Each row was made from one small tree. The marks that hang from a mark follow it in brackets, in alphabetical order. Every link used is in the known rows. Write each row's tree.
Known rows
zibek(vurig): [ 3 -2 -1  5 -1 -4 12  4  4 -3 -3  5  3 -7 10 -9 12  3 10]
zulos(mapa(dovoba(belariv))): [-14   7  13   2   6  -8  -7  -3  16  -2   3   5  28  -3  14   5 -12   1
 -20]
mapa(dovoba(belariv) zulos): [ -7   5   6  -3  -3  -6  -3   1  -7   2   3  -8   7  -8  13   0 -10  -2
 -19]
mapa(dovoba(belariv(zibek(vurig) zote(votegu))) zulos): [-28   8   7  -4  -1 -12  -4 -10  15  -4   1  -3   1 -23  48 -20  -3   5
  -5]
dovoba(belariv(zibek zote(votegu))): [-31  14   2  -3   1  -3 -25 -15  18  -3   3  -4  -3  -3  27  -9  -9  -3
   3]
vurig(zibek(belariv(dovoba(mapa) zote(votegu)))): [-25   6   0  -7  -9 -17 -33   8  21  -6  16   8   2  16  18 -25   6   6
 -18]
vurig(zibek(belariv(dovoba(mapa) zote))): [-17   4  -4 -12  -5 -20 -20   9   8   1  16  10   6  18   9 -22  10  10
 -22]
vurig(zibek(belariv)): [-13   1  -5  -6  -5  -8 -11  15   2  -2  -2   7  -9  13  -3 -15   6   5
  -2]
votegu(zote(belariv(zibek))): [ -8   4   4  -5 -16 -10   0  -7  34  -3  -6   6   2  -4  14  -3 -11   6
   1]
kima(belariv(dovoba(mapa(zulos)) zibek zote(votegu))): [-21   9   8   0  -8  -4 -15  -1  22   3  10  -5   5   2  17 -14 -14   8
 -19]
vurig(zibek): [ -6  -5  -1   1  -6  -7  -5   5   3   2   4   1 -10   9   0 -17   2   9
   2]
dovoba(belariv(zibek zote) mapa): [-21   8  -4  -4  -5  -2 -17 -10   9   1   7   0  10   7  14  -7  -6   0
  -7]
belariv(zibek(vurig) zote(votegu)): [-20   3   1   0   1  -6  -1 -11  22  -6  -3   5  -7 -15  35 -20   7   7
  14]
votegu(zote(belariv)): [  4   5   3  -3 -19 -15  -5  -2  26  -6  -3   3   4  -2  11   8  -3   1
   4]
votegu(zote(belariv(dovoba(mapa)))): [  3   4   6  -3 -21 -16  -9   3  34  -5  10   8  22   6  10  -2  -5   3
 -19]
mapa(dovoba): [ -2   3   6  -8   3  -4   0  -2   3   3  -1   3   6  -9  10   0  -7   6
 -15]
mapa(dovoba(belariv(zibek)) zulos): [-20   5   6  -6   0  -1   2  -3   0   4   0  -4   4 -12  15 -11 -19   4
 -22]
votegu(zote): [  9   1   3   3  -7 -10  -4 -10  12  -2   3  -6   0  -3   7   2   2   2
   7]
zibek(belariv): [-8  6 -5 -6  1 -2 -7  9 -1 -4 -6  5  1  4 -3  1  4 -3 -4]
dovoba(belariv(zibek zote) mapa(zulos)): [-18   2  -3  -1  -9  -5  -9  -7   1   0  10  -7   6   3  15 -11  -4  -1
 -11]
zote(belariv(dovoba zibek)): [-20   6   8 -12  -2  -3   5   5  24   5  -2  15   7  -1  10 -14 -16   8
 -22]
mapa(zulos): [ 2 -6  0  3 -4 -2  8  3 -8 -1  3 -7 -5 -4  2 -4  1 -2 -3]
zulos(mapa): [-4 -5  8  9  4 -4  5 -1 15 -6  2  7 16  1  3  1  0  1 -5]

Which tree is each row?
[ -5  -1  -3   8 -16   1  -9   7  -5  -4  10  -9  12   8  -1  -3  -3  -8
 -10]  dovoba(belariv mapa(zulos))
[-14  -2  -4  -9 -10 -22 -12  12   0   0  19   3   1  13   9 -25  11   8
 -25]  vurig(zibek(belariv(dovoba(mapa(zulos)) zote)))
[-18   2   6  -2  -1  -4  14   1   4   2  -3   0   8 -19  26 -20  -7   7
 -11]  mapa(dovoba(belariv(zibek(vurig))) zulos)
[ -2  -3   2  -4  -4 -13   0  -2  -2   1  20  -3  10   1  12 -10   6   3
 -24]  belariv(dovoba(mapa(zulos)) zote)
[-12   0   6  -2   9  -3  19  -1  14   6   2  11   7  -9  17 -27   1  13
  -9]  belariv(dovoba zibek(vurig))
[-21   9   6 -13   3 -10  -3 -13  -1   6   4  -5   1 -13  28  -8 -12   5
 -19]  mapa(dovoba(belariv(zibek zote)) zulos)
[-20  13   7   1  -3  -6 -11   0  33   2   4   7  14  -2  25 -19  -2  14
  -6]  kima(belariv(dovoba(mapa) zibek(vurig) zote(votegu)))
[-16   7   6 -13  13  -9   2 -14   9   9   9   6   0  -3  18 -15  -5  11
 -17]  belariv(dovoba zibek zote)
[-20  11   0  -8  -3 -10 -28   3  18  -8  11   6  11   7  18  -9   5  -2
 -20]  zibek(belariv(dovoba(mapa) zote(votegu)))
[-29  10  -1   1  -9   0 -31 -11  22  -6   7  -3   7   4  24 -11  -9  -4
  -3]  dovoba(belariv(zibek zote(votegu)) mapa)
[ -5  -5   6   3 -24 -17  16   5  36  -6   6   9  17  -9  24 -25   0  11
 -15]  votegu(zote(belariv(dovoba(mapa(zulos)) zibek(vurig))))
[ -5   2   3   0 -16 -13  11  -2  37  -6  -9  12   5 -12  25 -12   1  10
  12]  votegu(zote(belariv(zibek(vurig))))
[-15   5  -7 -12  -2 -19 -16   4   1  -1   3   5 -11  11  10 -12  12   7
   1]  vurig(zibek(belariv(zote)))
[-24   8  -4  -8  -6 -16 -29   3  14  -8   2   3 -15   8  19 -16   9   3
   5]  vurig(zibek(belariv(zote(votegu))))
[-18  12  -3  -8   0  -9 -24  -1  11 -10  -3   1  -6  -1  19   1   7  -5
   3]  zibek(belariv(zote(votegu)))
[-21  12  -2  -8   5  -5 -11 -14   5   5   2  -2   0   1  18  -5  -6   1
  -1]  dovoba(belariv(zibek zote))
[ -9   5   4  -1  -4 -11  10   4  12   8   7   2  13  -3  17 -19   2  16
 -12]  kima(belariv(dovoba(mapa(zulos)) zibek(vurig) zote))
[ -7   3   4  -5 -14  -6  -5  14  22  -2   7  13  22   9   3  -4  -8   1
 -26]  zote(belariv(dovoba(mapa)))
[-28   4   8  -3 -16   1 -13   7  43  -6   4  15  15   3  16 -19 -20   4
 -25]  zote(belariv(dovoba(mapa) zibek) votegu)
[-23   3   3   2 -14  -1   2   7  38 -11 -13  14   1 -12  27 -18  -5   4
   9]  zote(belariv(zibek(vurig)) votegu)
